Each row was made from one walk, in order. Every step used is in the known rows, and no mark comes twice. Write each row's walk.
Known rows
d l s v p t: [ -2  -8  24  -9 -10  10  12   6   5  -9   3 -21   1 -16  20 -13  -4  11
  37 -13 -20  -1  16 -16 -16  -6  15  27   7  11  -5 -16 -17 -15  -7]
t d l: [ 11   6  28 -30   7  40   9   6  19 -23  27 -15  10 -23   7 -25  -1  13
  34  -8 -26   4  10  -2   2  16   8  33   2  13   0  12  -8 -16 -14]
p t d: [ -1  11  -5 -25  18  23   7   7   9 -13  13 -14   5   1  -1 -29  -5  14
  39  -8 -18   7 -10 -11  11  12   4  29 -18   2   6   8 -26 -13 -12]
q n z: [  5 -12  17 -21  20  43 -10  -4  22 -23  11 -19  18 -11   1 -15 -19   7
  12  -7  -8 -13   9   4  12  -4 -18  28 -18   7   0   9 -22 -10 -12]
u k t s v: [-14 -11  19 -22   9  12  -7  -7   9  -5  -3 -10  14   0   0 -12 -10  16
  15  10  -2 -22  11   3 -23   5 -10  51 -33  -7  -3 -18 -21 -15  -1]
q n s: [ 11  -5   2 -18  13  35  -3   3  15 -34   9 -14  12 -14 -15  -7 -15  18
   2  -9 -17 -10  15   5 -12   7 -23  27 -10   7   9  -7 -12 -11 -17]
x s: [  2  -1  22 -20   2  35  11   8  10 -34  13  -6  36 -41   7   9  -2  19
  34  -6  -5 -16  -8   7   6  -1  -3  23 -16  -2  -3 -14 -20 -14  -9]
p t: [ -5   6  -4 -19   5  14   8   6   2 -11  10 -13   8   1  -1 -22  -8  16
  30  -5 -13  -1  -5 -13   1   1   0  29 -21  -2   3  -2 -32 -13 -12]
d l s m: [  7 -10  38  -9 -12  21  11  -1   5 -15   9  -7  15 -28  14  -8  -3  16
  34 -16 -17  -6  26 -13 -13   1  13  30  -2  10   0 -14  -6 -22  -1]
v p t s: [  1  -7   3 -26   2  10  13   0   5 -18  19 -21 -15   8  -6  -8  -6   4
  23   9 -22   2  -1   1 -15  -9  12   7 -20   5  -3 -15 -35 -19 -17]
w s v p t z: [ -3   4  16 -19  -1   3  20  16  20 -10  12 -11  13  -4  14   0 -18  13
  41   3 -23  -9  -9 -19 -10  10   9  -6   9  -5  10 -14 -29 -20  -7]
k t: [ -8   4   7 -25   1  18   7   1  15 -18  10  -8   4  -5 -18   4 -16  23
  21   7  -7 -18  10   2 -26   1   5  45 -19  -6   2   2 -29 -20  -3]
e d l s u: [ -8 -15   9  -9 -11  19   7   8  16 -24  20   2  23 -32  -1   0  -2  12
  36   7 -15 -17  -2  -1 -20  -1  13  37 -12   4  -4 -20  -5 -18 -13]
h q n: [  7  -9   3  -4   6  27  -5  20  18 -24  26 -13  13   6 -12  -6 -20   7
  11   2  -5 -13   7  -3   2  -6 -18  28 -16  10   9   5 -13  -5 -12]
d l: [  5  -3  35 -22 -15  27  14   3   8 -20  23 -14  15 -25   8 -17  -2  16
  23  -8 -23  -6  22  -4 -13  -2   5  37   2  10  -6  -6 -14 -18 -15]
t q: [ -1   4  24 -27 -15  33  14 -14  20 -16  10  -3  12   6  -3 -11  -6  10
  19  18 -16 -16  21  -2 -13   5   5  39 -12   6  -3  -6 -24 -12 -18]
v p t: [  4  -5   7 -28  -8   9  16   5   0 -21  20 -23  -8   8  -1 -10  -8   9
  25   6 -23   4  -2   2  -9  -9  11   1 -17   4   2  -6 -36 -17 -17]
s v p t d: [ -6  -6   5 -31  15  12   4  13   4  -9  14 -37  -8   8  20 -14  -9   4
  38  -4 -22  -1   5  -9  -5  -1   9  15  10   2   3   0 -30  -9 -14]
d l s u k: [  8  -6  38  -5 -19  16   4  -2   9 -19  -2  -8  19 -28  16 -11   0  17
  24 -13  -7  -8  17  -3 -13  -4   4  41 -15  10  -4 -21  -9 -20  -9]
u k y: [  9 -11  29 -24 -11  27  -9   7   7  -8   5 -14  41 -22   4 -20 -15  18
   7  16  -1 -11   5  -2  -3   9 -23  28 -36  -3  -1 -21 -10  -6 -11]
e d l: [-11 -15  10 -20  -9  25  11  11  12 -23  34  -2  25 -29  -4  -8  -2  12
  34  11 -25 -16   1  -1 -19   0   9  35  -5   3  -5 -11  -8 -16 -17]
d l s u k t: [  2  -4  34  -7 -18  11   5  -2  10 -16  -6  -7  16 -24  10  -8  -1  20
  23 -13  -5  -9  17  -2 -19  -5   6  46 -16   8  -3 -19 -12 -22  -6]
q n: [  7  -1   8 -19  17  30 -10   4  15 -24  17 -20  15  -8 -10 -11 -12  14
   9  -7 -10 -13  14   8   0   0 -19  30 -12   6   0   5 -20 -13  -8]
h s u k y: [ 13 -16  13 -16  -8  11 -14  11   3 -22   1  -7  41 -17   3   0   2  15
  22  15   0 -19  17  -4 -17   3 -13  21 -29  -3  -3  -9 -10  -6 -27]
w s: [  9   7  21 -11 -12  21  17   6  23 -18  14   4  26 -21  -1   2 -16  23
  33   4 -21 -13  -3 -13  -4  17   5  11  -7  -4  10 -10 -20 -23  -8]
p t q n: [-10  10  -3 -21   8  16   8  -5   8  -5   1 -10   6  20  -9 -29  -6  10
  24   0 -15  -4   4  -6   1  -1  -3  37 -19   5   0  -1 -32 -10 -14]
h q n s u k: [ 10 -14   4  -2   1  25  -7  17  15 -31  13  -7  18   4 -11  -7 -18  11
   2  -2  -3 -13   6   3  -3  -4 -27  31 -24   9  17 -10  -5  -3 -21]
n s v p: [  6 -16   8 -24  -4  29  14   7   8 -33   8 -21  -1 -11   6   2 -14  14
  16   0 -24  -6  16  -8 -30   7  -2  14   9   3  11 -23 -14  -7 -25]
n s: [ 13  -8   9 -19 -10  39  15   2  13 -39  10  -5  10 -22  -8   0 -14  23
  10   2 -19  -8  13  -7 -25  13  -8  23 -10   2  13 -20 -10 -11 -24]
l s m: [ 10 -10  21  -4   1  22   3  -2   9 -16   0  -3  13 -18  10   8 -13  18
  36  -7  -1 -13  15 -15 -11   9  10  19 -20  -1   9 -15 -10 -20   6]
p t q n s l: [ -6   5  -2 -24  17  18   9  -2   4 -10  -3 -12   7  19 -13 -22  -8   8
  21  -3 -18   1   5 -11  -1   3  -5  38 -17   5   9  -6 -27  -8 -18]
p t q n s u k: [ -8   7   0 -20   4  12   4  -8   5 -12 -10  -6  11  18  -6 -30  -3  12
  16  -5 -11  -3   3   0  -2   1 -12  40 -28   5   5 -13 -27 -10 -21]
x s m: [  1  -9  32 -24  10  33  10   5   1 -31  16  -1  40 -38  12  10  -2  18
  40 -16  -5 -18   1   6  10   1   1  18 -14  -4   5 -15 -15 -19  -3]
e d l s: [ -8 -15   7  -9 -11  22  10   9  15 -21  23   2  21 -32  -2  -2  -4  12
  39  11 -19 -16  -2  -7 -22   2  14  33  -9   4  -5 -17  -5 -16 -10]

Write each row's walk
[-11 -12  10 -30  14  15   4   2   7  -6   6 -34  -6  17  20 -15 -12  -2
  31  -2 -19  -6  10  -7  -4 -10   5  19   8   6  -1  -3 -34  -5 -17]
s v p t q n z
[  7  -1  11 -25  -3  11  16   5   5 -19  15 -22 -12   1   3 -15  -4   8
  36   0 -26  12  -4  -1  -6  -2  18   2 -12  10   3  -5 -28 -17 -14]
v p t d l s
[  1  -2   8 -30  -5  10  15  -2   4 -18  14 -21  -8  21  -6 -15  -6   5
  21   8 -24   2   3   7  -9  -9   9   7 -15   8   1  -6 -36 -15 -19]
v p t q n
[ -1  -3  14 -28   0  30   9 -10  18 -22   2 -13   3  13  -8 -11  -8   6
   9   9 -21 -13  25   6 -18   3  -5  30   1  11   2 -12 -20  -8 -22]
t q n s v p
[ -8  -7  11 -31  12  11   7  12   2  -9  15 -37  -7   5  22 -18  -6   3
  39  -8 -26   1   9 -10  -7  -3  12  18  16   5   0  -1 -27  -9 -14]
s v p t d l
[ 13  -6  19   0 -12  17 -13   0  17 -18 -17  -8  26 -25  10   4 -11  18
  18   1  14 -12   3  -5  -9   2  -7  32 -40   0   3 -29 -10 -14  -6]
l s u k y
[  1  -5   3  -7   9  13   1   7  13 -10  -6 -23  -7  -6  18   0 -12   9
  44  -2  -8  -3   1 -18 -11   5  15  15  -4   2   4 -11 -21 -10   0]
l s v p t d
[-11   6   6 -26   2  19   5 -11  21 -21  -5  -2   3  11 -26   0 -12  19
   8   5  -7 -19  19  13 -30   1  -2  54 -19   2   5  -6 -26 -18 -11]
k t q n s u
[ 16 -14  15 -24  12  40  14   8   4 -35   9 -13  17 -16 -11   8 -16  16
  11   0 -20  -2  14 -14 -20  14  -8  29  -7   0  21 -17  -6 -10 -26]
n s l
[ -3  -6   3  -5   5   9   0   1  12  -7 -13 -22  -6   5  13   0 -12   6
  35  -1  -7  -8   8 -14 -14  -2  10  19  -4   5   1 -15 -25  -8  -1]
l s v p t q n
[ -8 -11  23 -23  14  16  -5  -6   7  -8  -2  -8  18   0  -9  -7 -11  16
  12  12  -3 -19   9   3 -18   5 -10  52 -40  -7   1 -17 -19 -18  -3]
u k t s l
[-10  -5   6 -24  29  20   1  -2  17 -10   9 -11   0   0 -27  11 -15  10
  17  10  -7 -17  11  -5 -30   2   6  56 -22  -5   1  -8 -25 -23  -2]
k t s l
[  3 -11   6 -29  12  10  12   3   1 -15  18 -25 -11  12  -7  -4  -7   1
  23   8 -23   5  -1  -3 -12  -9  12  11 -19   4   2 -14 -34 -18 -18]
v p t s l
[  2  -3   4 -29  -7  12  18  -3   5 -22  11 -17 -10  18  -9 -13  -8   8
  18   8 -26   4   4   5 -14  -7   6   6 -13   9   4 -12 -32 -13 -24]
v p t q n s
[  2 -10  16 -16   9  23 -13 -13  20 -18   4  -6  13 -11  -1  -6  -1   5
   5   3   0 -19  12   7 -16  -2 -10  50 -39   1  -6 -29 -18 -21 -16]
t s u k
[ -5  -9  21 -26   8  25  10  13   6 -28  11 -21  24 -30  22  11  -3  11
  40  -8  -9 -16  -5   6   2  -8   3  14   3  -1  -4 -16 -25 -10 -11]
x s v p
[  3  -1  17  -1  -6  11 -10 -11  18 -17 -24  -3  14  -6   2   3  -8  17
  17  -2  13 -18   8   4 -13  -1  -4  44 -39   1   3 -21 -17 -17  -2]
l s u k t q n
[ 10   0  25 -23   8  32   8   7  20 -19  15 -21  -1 -20  15 -17  -2   9
  42  -9 -25   5  10  -7  -2  13  16  24   7  14   0   4  -8 -15  -9]
t d l s v p
[ 10 -16   3  -5   7  29  -1  18  13 -29  22  -7  13   3 -13  -2 -21  10
   9  -4  -9 -12  12  -5  -4   0 -18  23 -13  10  19  -5  -4  -5 -16]
h q n s m
[ -9  -8  20 -20   4  15  -5 -10  10 -10  -1  -4  15  -2  -7 -12  -9  18
  11  13  -2 -21  10   6 -22   5 -10  49 -41  -6  -3 -18 -22 -18  -2]
u k t s
[ -8  -9   5 -29   8   9   6  11   0 -10  13 -36  -6   9  20 -10  -9   5
  33  -2 -20  -5   8 -10 -10  -7   7  16   9   0   1  -5 -32  -9 -14]
s v p t
[ -5   9   1 -18  18  16   8   9   8  -5   4 -18   2  -4  11 -31  -3  11
  47 -17 -20   9  -5 -19   6  10   9  33  -5   7   3   2 -21 -11  -8]
p t d l s v
[  6  -6   6 -18  12  24 -11  -1  13 -33  -3 -12  16  -9 -16  -7 -12  21
  -3 -14  -6 -14  14  16 -14   2 -28  38 -23   4  11 -13 -12 -14 -17]
q n s u k t
[-11   0   3 -20  12  15  -3  -8  23 -17   4  -4  -2  -3 -21   8  -9  14
  13   5  -1 -22  11   6 -33  -4   3  58 -29  -3  -2 -14 -28 -25  -6]
k t s u
[-14   1   6 -30   5  15   9  -8  19 -16  -2 -12  -7  17 -21   1 -14  15
  14   9 -15 -17  20   8 -33  -1   4  43  -6   2   3  -6 -29 -15 -10]
k t q n s v p
[ -2   0  25 -23  -4  11 -12 -10  11 -22  -9  -7  24   3   0  -9  -2  17
   3  -4   7 -21  12  22  -8  -7 -16  55 -40  -1   3 -13 -22 -19 -15]
s u k t q n
[ -6 -16   7 -22  20  23  -3  -3  18 -10  16 -24 -11  -4   4   0  -7  -3
  20   9 -16 -15  16  -7 -25  -2   6  31  -3   3  -9 -21 -25 -15 -12]
t s v p
[  2  -8  -6 -21  20  23  -2   8   8 -25   5 -26   1  -1  -6 -11 -14  12
   9 -13 -20  -5  12   1 -12   0 -18  20   1   7  10 -10 -19  -7 -17]
q n s v p t
[  0  -1  11 -31 -12  11  21  -3   4 -17  15 -18  -9  18  -2 -13  -5   6
  25  13 -24   2   2   3 -12  -8  14   7 -15   7   1  -9 -37 -16 -21]
v p t q
[  6  -6  17 -21 -17  25   8 -10  12 -36 -10   2  17  -9  -6  -2  -7  24
   2  -1  -7 -14  15   8 -28   8 -13  42 -28   0  14 -31 -10 -14 -29]
n s u k t q
[  3 -11  11 -17  -1   6 -11   1   5 -23  -7  -3  31   3  -5  -1   5  14
  21  12  -2 -25  23   6 -21   0  -9  33 -29  -2  -3  -3 -16  -9 -23]
h s u k t q n
[ -3  -1  28 -20   0  16  -1  -3  12 -11  -5  -7  17  -9   2 -18  -7  23
  25   3  -6 -11   6   4 -12  13  -3  44 -33  -1   2  -7 -13 -17   1]
u k t d l s
[ 13 -18  12 -22  19  21   0  18  -3 -22  13 -15  32  -7  -6  12  -3   7
  34  17 -16 -13  21 -21 -15   8   2  19  -9  -5   4   8 -11  -6 -22]
h s l
[ -3 -15  -3 -22  11   4   0  13   0 -12   4 -22  10  14   6  -3   1   4
  39  14 -21 -14  23 -13 -22  -1   5   7   5   1  -5   4 -24  -1 -23]
h s v p t q n
